Every row comes from one small tree of marks. Brackets hold a mark, then the marks that hang from it, in the order of their numbers. Every link used is in the known rows. Which tree was each row made from?
Known rows:
[Z_251 [Z_337 Z_745 Z_869] Z_929]: [ 0.24 -3.01  2.62  3.57 -1.36 -0.80 -0.56  0.14 -2.42 -1.84  0.41  0.43
 -7.53  3.35  4.35 -7.93  0.24  5.29  3.12  5.52 -3.29  1.64  4.52]
[Z_929 [Z_251 [Z_337 Z_745 Z_869]] Z_690]: [ 2.92  0.06  1.66  6.96  1.27  4.56  0.02 -0.35 -2.49 -1.87 -1.54 -5.28
 -2.22 -0.63  2.14  1.07  0.86  1.80  4.51  4.00 -5.64  2.27 -0.90]
[Z_929 Z_251]: [-0.05  2.49  0.24  3.18  0.12  3.55  0.73 -1.94 -3.45 -0.84 -1.46 -2.48
  1.30  0.87 -1.36  1.90  1.27 -3.03  3.48  0.80 -3.42  0.07  1.23]
[Z_337 [Z_251 Z_929] Z_869]: [-0.03  0.29  3.24  2.29  2.51  0.74 -1.90 -2.63 -2.40  0.92 -0.04 -1.24
 -6.29  6.11 -1.54 -2.43 -0.99 -2.04  3.53  1.74 -3.68 -0.07  2.97]
[Z_869 [Z_337 [Z_251 Z_503] Z_745]]: [ 2.69  2.97  0.98  2.86 -1.71  2.92  0.04  2.63 -3.97  1.57 -3.70 -1.02
 -0.62 -1.07  1.06  0.93  3.72  0.32 -0.36  4.11 -4.59  4.19  0.17]
[Z_929 Z_251 Z_690]: [-0.74  2.41 -0.12  3.31  1.53  4.57  1.93 -0.75 -1.64 -0.35 -0.66 -4.05
  3.10  0.48 -1.39  4.39  0.50 -2.33  3.17  0.26 -5.38 -1.19 -0.60]
[Z_251 Z_337 [Z_929 Z_690]]: [-4.00 -1.88  2.52  1.95 -0.58 -1.07  2.15  1.07  0.74 -1.43  1.65  0.09
  1.16  3.62  2.13 -4.97  0.22  4.94  0.77  4.00 -2.65 -2.65  3.51]
[Z_337 [Z_251 Z_503 Z_929]]: [-1.65  1.02  1.76  0.62 -1.23 -0.47  0.05  1.41 -3.47  1.84 -2.03  2.65
  0.98  5.77 -0.60 -2.50 -0.18 -2.78 -0.26  2.76 -2.57  0.07  3.57]
[Z_251 Z_337 Z_503]: [-2.77  0.19  2.92  1.15 -2.50 -1.73  1.36  2.81 -2.07 -0.80 -4.36  2.29
  1.59  3.23  2.10 -4.63  0.60  2.36 -0.30  4.57 -0.55  0.33  3.17]
[Z_745 [Z_503 Z_251]]: [-0.38  0.65  1.74  2.95 -0.39  0.56  0.05 -1.71 -0.05 -2.24 -5.77  0.05
  3.97  1.17 -0.98 -0.40 -0.69 -2.32  2.39  2.57 -1.31  0.32  1.17]
[Z_690 [Z_929 [Z_251 Z_337 [Z_503 Z_745]]]]: [-2.35  0.29 -1.25  7.14 -6.04 -0.45  1.91  4.63 -0.87 -0.40 -2.31  3.76
  4.92  3.45  0.71 -1.67  4.91  0.90  1.84  6.24 -2.92  0.37  5.11]
[Z_503 [Z_251 [Z_337 Z_869] Z_929] Z_745]: [-0.13 -2.02  1.05  5.84 -1.81 -1.13 -3.55 -1.90  1.37 -4.07  0.52  1.10
 -2.58  6.32 -0.31 -6.46  2.88  2.01  6.53  7.49 -1.33  1.63  6.73]
[Z_869 [Z_337 [Z_251 Z_503 Z_929] Z_745]]: [ 1.13  1.70  0.83  2.48 -2.71  0.79  0.18  2.49 -3.90  2.14 -1.57  1.11
 -1.05  1.39  1.30 -2.84  3.92  1.40 -0.59  5.21 -4.14  3.23  2.65]
[Z_503 [Z_251 Z_929] Z_745]: [-0.78 -1.36 -2.30  3.42 -3.05 -0.21 -2.18 -1.00  0.78 -2.68  2.37  1.23
  1.59  4.47 -1.43 -2.94  2.66 -1.14  4.44  4.56 -2.61  0.80  5.91]
[Z_745 Z_503]: [-2.09  0.16  1.99  1.25 -0.46 -1.10  2.19  1.08 -0.88 -0.61 -4.98  1.34
  1.99  0.35  0.99 -1.62 -2.05  0.62  0.08 -0.28 -3.26  0.42  0.76]
[Z_690 Z_929]: [-3.43 -1.34  0.48  1.92 -1.77  0.01  2.57  0.31  0.05  0.74  0.52  1.00
 -2.03  3.20 -0.07 -1.27  0.51  0.47  0.84  1.44 -2.95 -4.06  3.04]
[Z_503 Z_745]: [-0.80 -0.70 -1.73  1.84 -1.74  0.04 -0.48  1.40 -0.32 -1.60  0.96  0.42
  0.06  1.63  0.75 -1.02  1.07  0.54  1.89  0.90 -5.11  1.84  2.94]
[Z_869 [Z_337 Z_251 Z_745]]: [ 3.84  2.26  0.80  3.00 -0.09  3.98 -0.49 -0.78 -2.97 -0.11 -0.78 -3.81
 -3.17 -2.25  0.50  1.64  4.22  1.12  1.23  3.55 -5.56  3.12  0.32]
[Z_690 [Z_929 [Z_251 Z_503]]]: [-2.94  1.73 -0.50  4.13 -3.74  1.84  3.06  2.16 -3.14  2.48 -3.54  2.17
  2.52  3.89 -1.16  0.77  1.65 -2.63  1.58  2.31 -2.88 -2.56  2.50]
[Z_869 [Z_337 [Z_251 Z_503 Z_929]]]: [-1.48  2.81  2.05  1.55 -1.14 -0.22  0.32  1.45 -2.36  2.59 -2.01  1.99
  0.46  3.78 -1.23 -3.08  3.81  0.59  0.02  3.90 -2.23  1.04  3.10]

Write each row's tree:
[-1.04  1.64  2.41  4.89  0.74  3.62  2.07 -0.29 -1.14 -2.29 -1.24 -3.86
  4.20  0.03 -0.09  1.63  1.59  0.87  2.97  3.62 -3.54 -1.28  0.62]  [Z_929 [Z_251 Z_337] Z_690]
[ 2.61  1.21  0.63  1.94 -1.34  2.90  0.07  2.69 -5.17  0.74 -4.19 -0.66
 -0.11  1.00  1.44  1.36 -0.28 -3.14 -0.57  3.23 -5.00  3.27  0.65]  [Z_337 [Z_251 Z_503] Z_745]
[ 3.07  0.21  2.91  7.32 -0.98  1.98  0.23  0.31 -3.45 -2.29 -6.68 -1.59
 -0.75 -1.03  2.84 -1.90 -0.08  1.95  3.96  4.21 -4.41  4.84  0.33]  [Z_929 [Z_251 [Z_337 [Z_745 Z_503] Z_869]]]
[ 1.61 -1.56  1.20  8.47 -1.89  2.56  0.82 -0.58 -2.61 -0.76 -0.97 -1.99
 -5.04  1.61  1.84 -1.44  2.53  1.73  4.71  5.69 -4.18 -0.35  2.53]  [Z_690 [Z_929 [Z_251 [Z_337 Z_745 Z_869]]]]
[-3.30 -0.96 -2.06  1.15 -4.67 -2.89  0.38  4.44 -0.99  0.53  0.03  5.70
  1.74  5.52  1.26 -5.30  0.91  1.05  0.44  2.56 -3.84  1.78  5.57]  [Z_251 [Z_503 Z_745] Z_929]
[-1.62 -3.46  1.99  3.60 -2.51 -1.37  3.54  3.93 -0.04 -1.95 -1.54  1.50
  3.23 -0.37  5.43 -5.13 -1.32  6.27 -1.06  4.61 -4.89  0.94  1.97]  [Z_251 [Z_337 [Z_745 Z_503]] [Z_929 Z_690]]
[ 4.00  0.01  2.89  4.30  1.71  1.82 -0.94  0.03 -3.29  0.02 -5.90 -1.93
 -3.97 -0.06  1.15  0.93 -2.39 -1.62  1.68  1.21 -6.16  4.48 -0.94]  [Z_337 Z_251 [Z_745 Z_503] Z_869]
[-2.37  2.83  1.73  1.90  0.29  1.12  1.34  2.17 -0.52  3.05 -1.30  0.38
  2.85  3.24 -1.15 -0.56  2.86  1.23 -0.55  3.63 -3.78 -0.40  1.07]  [Z_869 [Z_337 [Z_251 Z_503 [Z_929 Z_690]]]]
[-2.86 -1.34  3.50  4.52 -1.19 -1.03  1.72 -0.15  2.31 -2.98 -3.46  0.94
  6.63  2.70  1.05 -3.95 -0.54  2.48  1.59  6.19 -0.58 -1.65  3.01]  [Z_745 [Z_503 [Z_251 Z_337 [Z_929 Z_690]]]]
[ 2.07 -0.06  1.81  2.79 -0.44  0.63 -1.79  1.67 -5.03  2.20 -3.25  0.88
 -5.81  5.02  1.45 -2.83 -1.05 -2.10  1.55  3.55 -5.07  3.33  2.43]  [Z_337 [Z_251 Z_503 Z_929] Z_745 Z_869]
[-0.83 -1.28  4.09  4.52 -0.09 -0.73 -2.38 -4.01  0.04 -2.97 -1.02 -0.16
 -3.85  6.21 -0.33 -6.63  1.10  1.46  5.96  6.98  0.80 -0.90  5.25]  [Z_503 [Z_251 [Z_337 Z_869] Z_929]]
[-1.39 -1.49 -2.49  3.71 -1.34  1.21 -0.87  0.04  2.22 -2.05  3.14 -0.41
  3.73  3.75 -1.28 -0.49  1.62 -0.73  3.83  3.94 -4.13 -0.47  3.87]  [Z_503 [Z_251 [Z_929 Z_690]] Z_745]
[-1.29 -3.17  2.35  3.14 -4.22 -2.79  2.00  2.91 -1.53 -2.31 -2.70  3.39
  1.19  0.53  5.48 -7.33 -0.56  5.62 -0.40  4.90 -3.47  2.10  3.90]  [Z_251 [Z_337 [Z_745 Z_503]] Z_929]
[ 1.14 -1.27  0.28  2.40  0.47  3.18  0.77  1.02 -2.35  0.25  2.10 -2.82
 -0.49  1.08  1.61  1.16 -0.50 -1.10  0.24  2.90 -7.14  0.25  1.09]  [Z_337 [Z_251 [Z_929 Z_690]] Z_745]
[ 1.50 -1.26  1.61  3.05 -1.15  0.32  0.87  1.48 -3.29 -0.21 -2.59  0.83
  0.95  0.40  2.26 -1.97 -1.34 -1.03 -0.90  2.31 -5.61  2.64  2.24]  [Z_337 [Z_251 Z_929] [Z_745 Z_503]]
[-2.25 -0.50  1.67  2.74 -1.94 -1.20  0.22 -1.49  0.00 -1.28 -3.57  2.36
  3.58  3.76 -0.55 -3.69 -0.83 -1.39  2.58  3.59 -0.93 -0.65  3.89]  [Z_745 [Z_503 [Z_251 Z_929]]]
[ 1.55 -1.74  1.44  4.66 -0.94 -0.04 -1.72 -1.63 -1.08 -1.53 -3.70  0.54
 -2.93  2.54  1.31 -4.37 -2.10 -0.43  4.26  4.15 -3.12  2.55  2.81]  [Z_337 [Z_745 [Z_503 [Z_251 Z_929]]] Z_869]
[-1.11 -0.39  1.45  3.97 -1.91 -2.39 -1.48  3.55 -0.54 -1.67 -4.02  2.45
 -2.00  4.36  1.87 -5.31  1.50  3.59  2.99  4.72 -2.72  3.42  3.76]  [Z_251 [Z_337 Z_869] [Z_503 Z_745]]
[-1.98 -1.00  2.67  3.12 -2.14 -0.70 -0.83 -2.75  0.04 -3.37  0.11  0.80
  1.10  4.91  0.34 -5.85  2.05  1.39  3.95  7.44  0.75 -1.88  5.92]  [Z_503 [Z_251 Z_337 Z_929]]
[-1.90  2.96 -0.11  2.64 -0.28  3.24  2.25  2.43 -2.71  1.43 -3.52 -1.66
  5.51  1.79 -1.01  3.14  0.17 -3.10  1.62  0.69 -4.31 -0.19 -0.86]  [Z_929 [Z_251 Z_503] Z_690]
[ 4.63  0.27  1.91  3.22  2.29  4.02 -2.34 -1.74 -3.87 -0.22 -1.86 -4.36
 -7.46  1.14  0.47  1.26 -0.91 -2.18  3.17  1.85 -6.09  3.39 -0.11]  [Z_337 Z_251 Z_745 Z_869]
[-0.21  2.62 -2.50  4.10 -3.45  1.64  0.22  3.26 -3.28 -0.17 -3.19  1.78
  4.63  2.10 -0.92  1.20  2.59 -2.86  2.96  2.05 -4.87  3.56  2.23]  [Z_929 [Z_251 [Z_503 Z_745]]]
[ 1.03  3.35 -0.43  3.24 -1.89  0.91 -1.17  2.83 -1.06  0.96 -2.57  0.89
  2.02  1.56 -1.67  0.48  5.44  0.21  0.62  3.50 -4.48  4.45  2.07]  [Z_869 [Z_337 [Z_251 [Z_503 Z_745]]]]
[-1.46  0.15  1.61  1.33  2.06  2.10  1.01 -0.25 -0.82  0.90  1.67 -2.02
  1.07  3.36 -0.92  0.90 -0.73 -1.77  1.09  1.53 -5.16 -2.06  1.62]  [Z_337 [Z_251 [Z_929 Z_690]]]
[-4.92 -0.31  0.52  0.15 -1.45 -1.17  2.43  3.38 -1.07  1.88 -0.84  2.27
  2.39  4.88  1.23 -2.87 -1.72  1.09 -0.53  1.79 -3.46 -2.01  2.14]  [Z_251 Z_503 [Z_929 Z_690]]
[ 0.84  0.34  4.11  4.87  1.27  1.09 -2.51 -4.14 -0.09 -3.29 -3.19 -2.63
 -3.86  4.17 -0.80 -3.19  0.87  0.45  6.19  6.45  0.43 -0.05  2.77]  [Z_503 [Z_251 [Z_337 Z_869]]]
[-5.27 -1.56  2.72  1.54 -2.01 -2.32  2.38  3.94 -0.58  0.44 -1.34  2.93
  3.58  4.75  2.53 -5.77 -0.17  4.13 -0.79  4.96 -1.81 -1.57  3.70]  [Z_251 Z_337 Z_503 [Z_929 Z_690]]
[-2.45 -0.74  1.47  3.14 -0.41 -0.36  1.40 -0.64  1.83 -0.85 -2.34  0.48
  5.62  2.75 -0.75 -1.25 -1.62 -0.76  2.08  2.90 -2.12 -1.86  1.75]  [Z_745 [Z_503 [Z_251 [Z_929 Z_690]]]]
[-1.64 -3.10  1.19  2.77 -1.92  0.10  2.05  2.46 -0.90 -1.98  2.45 -0.74
 -0.08  0.90  4.88 -4.40  0.35  5.51 -0.07  5.53 -4.81 -0.36  3.22]  [Z_251 [Z_337 Z_745] [Z_929 Z_690]]
[-0.33 -0.11 -0.06  6.50 -5.70  1.46  2.97  3.81 -3.84  0.00 -3.41  2.01
  2.37  1.38  3.21 -1.52  3.29  0.95  1.12  6.80 -2.87  0.09  3.16]  [Z_690 [Z_929 [Z_251 [Z_337 Z_745] Z_503]]]
